Each row was made from one path, in order. Every step used is in the known rows, and no mark comes twice. Write each row's path.
Known rows
A > E > Q: [-1.760 -2.947 -1.033  1.990 -0.536 -1.053 -1.194 -1.674  0.443  1.471
  0.684 -1.492  0.408 -1.333 -2.709  0.861 -1.388  0.706 -1.860 -1.917
  0.834  2.373  1.239  3.306  0.683  0.337  1.544 -1.506  2.125 -2.205
  0.133 -2.302 -1.940]
R > Z: [-0.733  1.037 -1.365 -1.002  0.392 -2.069 -0.194  2.222  0.734  1.173
  1.619 -0.233 -2.809  2.747 -0.433  0.184  1.843 -1.403  0.153  1.156
  1.731 -0.522  0.008 -0.433 -0.128  0.479 -0.725 -3.103 -0.641 -0.872
  1.118 -4.018  1.181]
Z > R > Q > E > S: [ 0.153  1.820 -4.513  0.017 -2.530 -1.270  0.800  1.693  1.084  1.510
 -2.374  2.793 -0.650  0.712  0.928 -2.237  2.447  0.240 -3.136 -0.012
  1.755  2.861 -1.325  0.026 -0.210  2.502 -3.593 -1.968  0.724 -3.374
 -0.684  1.372 -4.354]
A > R: [-4.513  1.110 -2.176 -0.387  1.205 -1.084 -1.063  0.096 -0.164  1.012
  0.275 -0.209 -0.854  1.905  0.201 -0.156  0.501 -0.078  0.978  2.641
  4.776 -1.323  0.149 -1.599 -0.703 -1.170  1.439 -3.646  1.157 -1.865
 -0.767 -1.957  1.009]
S > H > Q > R > F: [-1.335 -1.232 -0.206 -0.176  2.389 -0.676 -0.897 -1.639 -0.428 -1.120
 -0.070 -0.506  3.756 -1.195 -0.784 -0.545 -1.614 -1.995 -1.596 -1.875
  1.417 -2.372  2.127  1.927 -0.182 -0.414  2.604  1.664 -0.486 -0.559
  0.058 -1.119 -3.180]
H > Q > E > S: [-0.197 -0.013 -0.072  1.356  2.324 -1.060  2.834 -1.043 -0.936  2.124
 -0.061  1.497  1.928 -1.526 -0.447 -2.039  0.031 -1.817 -1.946 -0.001
  1.144  1.390  0.990 -0.819  0.181  0.290 -1.775  3.116 -1.759 -0.247
 -0.141 -1.487 -2.596]
Z > R > Q > H: [ 0.809  1.536 -4.742  0.057 -1.205 -0.972  0.566  1.853  1.896  0.772
 -1.354  2.846 -1.737  1.708  0.240 -3.516  1.031 -0.772 -4.093  0.155
  2.171  0.188 -0.405 -0.728 -0.485  2.881 -1.065 -2.617  1.766 -3.086
 -0.222  2.281 -4.369]
S > E > A: [-1.337  1.467  1.717 -1.658  1.312 -3.127  0.353 -0.008 -1.901  1.237
  1.654 -1.762  1.498 -2.404 -1.657 -0.246  0.605  1.216 -0.552  1.508
  0.017  2.086 -0.183 -0.776 -0.932  0.365 -0.251  1.705  0.240 -0.769
 -1.648 -1.177  4.471]
S > E: [-0.319  1.429  0.850 -0.427  0.540 -2.207  1.408  0.305 -1.554  1.508
  1.334 -0.446  1.116 -1.689 -1.221 -1.360  2.292  2.014 -0.729  1.224
 -1.974  1.649 -0.187  0.027 -0.588  1.187 -1.637  0.737 -0.703 -1.075
 -0.563 -0.657  2.317]
S > H > Q > E: [-0.109 -1.051  0.833  0.623  4.017 -0.972  2.283 -2.591 -1.294  1.481
  0.840  1.160  3.044 -0.926 -0.869 -1.319 -0.826 -1.932 -0.637 -1.313
  0.753 -0.894  1.027  0.023  0.281 -0.393  0.588  3.703 -2.009 -0.096
  0.572 -0.729 -2.296]
F > R: [-0.259 -0.036 -1.317 -0.932  0.151 -1.335 -2.274  1.596 -0.699  3.220
  0.080 -1.248  0.007  1.520 -0.099  0.289 -0.421 -0.389 -0.260  1.579
  5.680 -2.342 -1.192 -2.847 -0.845 -0.956  2.492 -0.547  1.471 -2.020
 -0.257 -0.647  0.881]
H > Q > R: [-1.638 -0.020 -2.157 -0.250  1.761 -1.043 -0.856 -0.908 -0.333 -1.144
  0.064 -0.549  1.902 -1.036 -0.094 -2.251 -1.031 -1.728 -2.965 -0.249
  2.511 -2.755  1.864  0.336 -0.722  0.080  2.412 -0.559 -0.140 -0.815
 -0.372 -1.110 -2.486]
E > S > H: [-0.971 -0.922  1.616  2.127 -0.208 -1.515 -0.277  0.780  0.349  0.538
  1.952  0.314  1.055 -0.766 -1.065 -0.198  1.951  0.454 -2.334 -2.158
 -2.314  0.900  2.843  2.586  1.274 -0.543 -1.214  2.121 -1.570  0.136
  1.294 -2.796 -1.909]
A > E > S > H > Q: [-1.095 -4.052  1.530  3.090  0.979 -1.623 -1.620 -0.234  0.995  2.062
  1.214 -0.873  1.271 -1.513 -2.502 -0.236 -1.528  0.705 -2.055 -3.293
 -1.183  2.322  2.233  3.172  1.222 -0.613  0.340  0.501  0.419 -0.348
  0.566 -3.757 -1.343]
Z > R > F: [-0.802  0.835 -3.611 -0.655 -3.794 -1.303 -1.431  3.233  0.453  1.037
 -4.075  1.132  1.026  0.698  0.201  0.490  0.267 -1.326 -1.267  0.871
  4.653  2.034 -0.014  1.783 -1.658  1.713 -1.343 -3.344  2.247 -4.011
 -1.422  1.426 -3.894]
S > H > Q > E > A: [-0.564 -1.053  1.206  0.003  4.498 -1.401  1.757 -2.716 -1.451  1.442
  1.052  0.510  3.270 -1.206 -1.092 -0.719 -1.686 -2.267 -0.543 -1.233
  1.652 -0.723  1.091 -0.415  0.099 -0.814  1.204  4.179 -1.593  0.043
  0.050 -1.032 -1.180]
A > E: [-1.356 -2.366 -1.121  1.403  0.725 -1.728 -2.091 -0.256  0.660  2.613
  1.064 -1.187 -0.787 -1.060 -1.242 -1.343 -1.439  1.512 -0.875 -0.378
  1.783  1.966  0.901  1.106 -0.130  0.055  0.814 -1.940  1.981 -2.292
 -0.906 -1.633  0.112]
E > F > R > Z: [-1.987  0.703 -0.305 -1.088  0.635 -1.665 -2.409  2.696  0.937  2.215
  2.172 -1.737 -1.056  0.843 -1.942  3.676 -1.762 -0.685  2.363  2.136
  4.433 -0.640 -2.094 -1.515  0.246 -1.144  2.393 -0.481  2.624 -1.370
  0.259  0.259  1.552]
R > Q: [-0.433  1.611 -4.445 -0.761  0.079 -0.410 -0.985 -0.841  1.825 -0.895
  1.499  0.872 -2.041  0.429  1.403 -4.796  2.145  1.843 -2.990  0.814
  0.510 -0.517  0.638 -0.988  0.454  2.558 -0.400 -1.326  1.726 -3.417
 -1.760  0.653 -1.313]
E > A > R > F: [-5.086  1.212 -1.222 -2.435  0.956 -2.098 -3.226  0.069 -0.445  0.383
 -0.581 -2.275  0.477 -0.394 -0.224  1.725 -2.266 -1.575  1.211  3.025
  7.676  0.460  0.684 -1.769 -1.456 -1.484  2.834 -1.280  3.328 -2.196
 -3.288 -1.903  2.883]
R > F: [-1.590  0.911 -2.418 -1.004 -1.659 -0.475 -2.056  1.012  0.240  0.492
 -1.922 -0.665  0.718 -1.287  0.585 -0.393 -0.145 -0.583 -0.156  1.943
  4.254  1.596  1.397  1.084 -1.088  1.208 -0.364 -0.552  2.634 -3.638
 -2.618  0.105 -1.920]

Which path is each row?
[-1.275 -1.301  1.489  1.891  0.481 -1.350 -0.481  0.282  0.287 -0.494
  1.278 -0.010  2.322 -1.239 -1.192 -0.351  0.947 -0.602 -3.175 -2.930
 -1.969 -0.204  3.163  2.920  1.161 -0.817 -0.028  2.240 -1.716  0.749
  1.423 -3.185 -2.989] | E > S > H > Q > R
[ 0.435  1.357 -3.302 -1.411  0.553 -0.633 -1.071  0.154  0.003  3.438
 -0.517 -0.114 -0.708  0.847  1.217 -1.631  0.417  0.370 -0.924  1.809
  5.462 -0.786 -2.704 -4.253 -0.203  0.509  0.644  0.366  1.920 -2.889
 -1.281  0.222 -0.367] | F > R > Q > E
[-0.387 -1.175  1.311  0.368  4.166 -0.850  1.339 -1.941 -1.102  2.039
  0.993  0.350  3.430 -0.881 -1.561  0.560 -2.146 -2.096  0.387 -1.050
  2.030 -1.169 -0.156 -0.635  0.401 -1.054  1.725  4.204 -0.997 -0.087
  0.581  0.112 -1.750] | S > H > Q > E > F > R
[-2.571 -2.456 -1.946  1.606 -0.861 -1.210 -2.243 -1.619  0.461  0.433
  0.180 -2.207  0.713 -2.120 -2.161  1.169 -1.457  0.813 -2.459 -2.125
  1.549  1.692  1.151  3.827  0.395  0.033  2.135 -2.235  2.404 -2.070
  0.003 -2.523 -2.783] | A > E > Q > R
[-2.020  0.551 -0.555 -0.546  3.966 -1.419  1.908 -2.138 -1.578  2.078
 -0.267  0.346  1.937 -1.112 -0.490 -1.097 -2.056 -2.820 -0.183  1.544
  4.928  0.345 -0.040 -2.788 -0.690 -0.655  0.720  2.105 -0.307 -0.608
 -1.517 -1.321 -0.113] | H > Q > E > A > R
[-0.238 -1.031  1.437  0.214  4.199 -1.033  1.426 -1.209 -0.857  2.117
  0.991  0.330  2.618  0.098 -1.800  1.310 -1.898 -2.677  0.827 -1.053
  1.997 -1.099 -0.582 -0.690  0.536 -1.141  1.512  3.341 -1.254  0.401
  1.212 -1.388 -1.309] | S > H > Q > E > F > R > Z
[-0.442  0.961  0.368  1.420  1.128 -1.676  2.974 -0.727 -1.256  3.573
  0.564  1.524  0.922 -2.298  0.461 -0.745  2.033 -0.025 -0.562  0.106
  0.369  3.868  0.036 -0.296  0.568 -0.221 -4.041  4.129 -2.011 -0.416
  0.155 -1.395 -2.528] | Q > E > S > H
[ 0.172  0.716 -3.245 -1.361 -0.022 -0.547 -2.707  0.816  0.745  1.993
  0.092 -0.664 -0.955  1.798  0.725 -1.639  0.209  0.561 -1.549  1.231
  4.791 -2.351 -1.556 -3.283 -0.113  0.488  2.136 -1.062  2.369 -2.957
 -1.017  0.062  0.118] | F > R > Q
[ 0.692  1.925 -4.019  0.237  1.847 -0.038  0.878 -0.964  2.361  0.137
  1.964  1.774 -3.225  0.175  0.727 -6.232  1.014  0.253 -4.107  0.903
  0.747 -1.029  0.892 -2.611  0.684  2.928  0.145  0.422  1.928 -2.148
 -0.915  1.462 -2.843] | R > Q > H
[-1.227  2.019 -1.144 -0.441  1.853 -1.503  1.383 -0.115 -1.196  4.589
  0.707  0.148  0.126 -2.183  0.044  1.268 -0.815 -0.162  2.274  3.275
  5.180  2.772 -3.034 -3.144 -0.216 -0.624 -1.218  3.118  1.092 -1.861
 -1.285  1.955 -0.587] | Q > E > F > R
[-1.612  1.365  0.030 -0.355 -0.943 -1.613  1.356 -1.099 -1.796 -0.689
  0.501 -1.506  2.492 -2.713 -2.200  1.069  2.237  1.342 -2.328 -0.551
 -2.238  1.473  0.080  2.683 -0.089  1.099 -0.358  0.340 -0.224 -0.913
  0.342 -1.546 -0.672] | S > E > Q > R
[ 0.981  0.828 -2.894 -0.738  1.155 -0.326 -1.388  0.854  1.097  2.680
  0.515 -0.042 -1.738  1.725  0.235 -2.677 -0.540 -0.522 -2.371  1.306
  4.786 -2.743 -1.439 -4.419 -0.035  0.696  2.505  0.221  2.566 -2.062
 -0.525  0.528 -0.879] | F > R > Q > H
[-3.031  0.775 -3.213 -0.333 -2.866 -0.267 -1.364 -1.371 -0.280 -2.321
 -1.420 -1.664  2.004 -2.131 -0.947  2.271  0.324 -1.038 -2.823 -0.865
  2.583  0.270  1.743  4.213 -0.009  0.774  1.793 -1.083  2.030 -2.564
 -0.175 -1.287 -5.293] | E > Q > R > F
[-0.003  1.265 -5.016 -0.538 -2.536 -1.217 -0.682  1.858  1.488  0.075
 -1.830  2.163 -0.953  1.870  0.708 -2.587  1.869  0.333 -3.277  0.111
  2.133  0.512 -0.590  0.377 -0.627  2.739 -1.424 -3.846  1.569 -3.922
 -0.770  1.895 -3.363] | Z > R > Q
[-1.125 -1.335  0.054  0.158  3.104 -0.962 -0.311 -1.905 -0.571 -1.010
  1.090 -0.248  3.158 -0.771 -0.862 -1.138 -1.157 -1.583 -1.972 -2.067
  0.597 -3.072  2.092  1.490  0.002 -0.658  2.751  1.657 -1.254 -0.084
  0.786 -1.208 -2.557] | S > H > Q > R
[-0.048  1.384 -2.920 -2.019  0.888 -1.062 -1.585  0.051 -0.145  3.257
 -0.317 -0.734 -0.567  0.572  0.957 -0.992 -0.436  0.017 -0.771  1.971
  6.389 -0.615 -2.752 -4.638 -0.369  0.091  1.306  0.871  2.305 -2.681
 -1.837  0.056  0.646] | F > R > Q > E > A
[-0.313  2.063 -4.792 -0.509 -1.746 -1.237  0.530  1.389  1.140  1.337
 -1.822  2.528 -0.679  0.483  0.687 -1.474  1.317  0.221 -1.858  0.929
  2.860  2.555 -2.104 -0.368 -0.418  2.556 -2.596 -2.019  1.743 -3.822
 -1.128  3.054 -3.809] | Z > R > Q > E > F
[-0.818  2.795 -4.104 -0.774  1.148 -0.435  0.798 -1.577  1.226  0.979
  1.344  1.368 -1.637 -1.600  1.348 -3.267  1.299  1.654 -1.010  2.063
  1.527  2.324 -1.575 -2.042  0.752  2.270 -2.029  1.312  1.883 -3.284
 -2.305  2.435 -1.971] | R > Q > E > F
[-1.515  1.713  1.555 -0.467  0.865 -2.207  0.838  0.711 -0.845  1.069
  2.425 -0.965  1.242 -2.749 -2.313  0.826  0.832  2.276  0.727  1.685
 -1.974  2.472 -1.027  0.431 -0.045  0.756 -1.039  1.582  0.612 -1.038
 -0.748  1.122  2.549] | S > E > F
[-1.832 -3.601  0.663  2.564  0.029 -1.431 -2.898  0.072  1.190  1.238
 -0.251 -1.680  2.020 -2.516 -2.118  0.497 -2.002  0.447 -2.232 -3.162
  0.068  2.684  2.167  3.983  0.849 -0.737  0.686  0.093  1.447 -0.801
 -0.142 -3.721 -2.602] | A > E > S > H > Q > R > F
[-1.562 -3.522  1.015  2.530  0.746 -1.950 -2.259  0.479  1.315  1.489
  0.921 -1.569  0.707 -1.068 -2.465  0.698 -1.310  0.162 -2.082 -3.370
 -0.747  1.861  1.734  3.498  1.123 -0.866  0.548 -0.848  0.334  0.208
  1.193 -5.190 -1.576] | A > E > S > H > Q > R > Z
[-0.711 -1.689  2.099  2.260  0.693 -1.254  0.245  0.296  0.321  0.123
  1.682  0.515  2.139 -0.682 -1.615 -0.485  1.114 -0.652 -2.817 -2.849
 -2.392  0.215  3.177  2.580  1.386 -0.582 -0.598  2.651 -1.963  0.611
  1.496 -3.016 -2.442] | E > S > H > Q
[-0.375  1.800  1.028 -0.603  1.588 -1.579  0.608  1.027 -0.176  2.131
  2.114 -0.896  0.565 -2.019 -2.508  0.243 -0.179  1.510  0.014  1.682
 -0.494  1.351 -2.285 -1.788  0.212  0.846  0.260  2.369  1.836 -0.815
 -0.535  1.647  1.924] | S > E > F > R > Q > H
[-0.780  0.897  1.028  0.123 -0.659 -1.516  2.328 -1.044 -1.802  0.322
  0.919 -0.761  2.242 -1.992 -2.629  0.903  2.320  1.197 -1.801 -0.399
 -2.932  2.034  0.157  2.221  0.174  1.440 -0.947  1.051 -0.542 -1.051
  0.427 -1.261  0.223] | S > E > Q
[ 0.057  0.263 -1.043 -1.529  0.134 -1.764 -2.114  2.991 -0.046  3.444
  0.183 -1.472 -1.571  3.464 -0.612  1.836  0.048 -1.702  0.609  1.470
  5.635 -2.397 -1.997 -2.986 -0.582 -0.980  1.956 -2.284  0.778 -1.164
  0.940 -3.245  1.819] | F > R > Z
[-2.771  0.567 -2.920  0.122 -1.861 -0.668 -0.593 -1.786 -0.543 -2.188
  0.186 -1.394  1.318 -1.539 -1.116  1.520  1.006 -0.585 -3.417 -1.178
  1.411 -0.806  1.675  3.561  0.261  0.426  1.957 -1.146  0.822 -1.813
  0.715 -1.392 -4.530] | E > Q > R
[-0.654  0.241 -0.407  0.086  3.323 -0.816  1.753 -1.139 -0.970  2.733
  0.290  0.575  2.053 -1.433 -1.020 -0.360 -2.226 -2.194  0.228  1.358
  3.863  0.378 -1.039 -2.320 -0.151 -0.334  0.536  3.182  0.133 -0.857
 -0.660  0.793 -1.521] | H > Q > E > F > R
[-0.285  2.067 -4.724 -1.205 -1.535 -1.739  0.366  1.067  0.706  1.401
 -2.203  2.121 -0.602  0.619  1.006 -1.994  1.120 -0.299 -2.495  0.788
  3.689  2.386 -1.700 -1.004 -0.844  2.295 -2.160 -2.069  1.524 -3.669
 -1.606  1.818 -2.970] | Z > R > Q > E > A
[-2.433  1.953 -3.417 -1.646 -0.384 -2.140 -2.316  1.649  0.467 -0.954
  0.644 -1.651 -1.620  0.433  0.906  0.014  1.343 -0.778 -1.411  0.918
  3.042 -1.671  0.206  0.717 -0.741 -0.125  0.866 -3.796  0.294 -0.864
  0.361 -3.311 -1.004] | Q > R > Z
[-3.792  2.506 -4.152 -0.877  1.516 -0.223  0.064 -1.307  0.498  1.089
 -0.324  0.970 -1.563  1.304  1.518 -2.068  1.295  0.649  0.356  2.945
  4.429  0.261 -1.412 -2.963 -0.105  0.280 -0.396 -2.684  1.640 -2.733
 -1.892 -1.021 -0.305] | A > R > Q > E
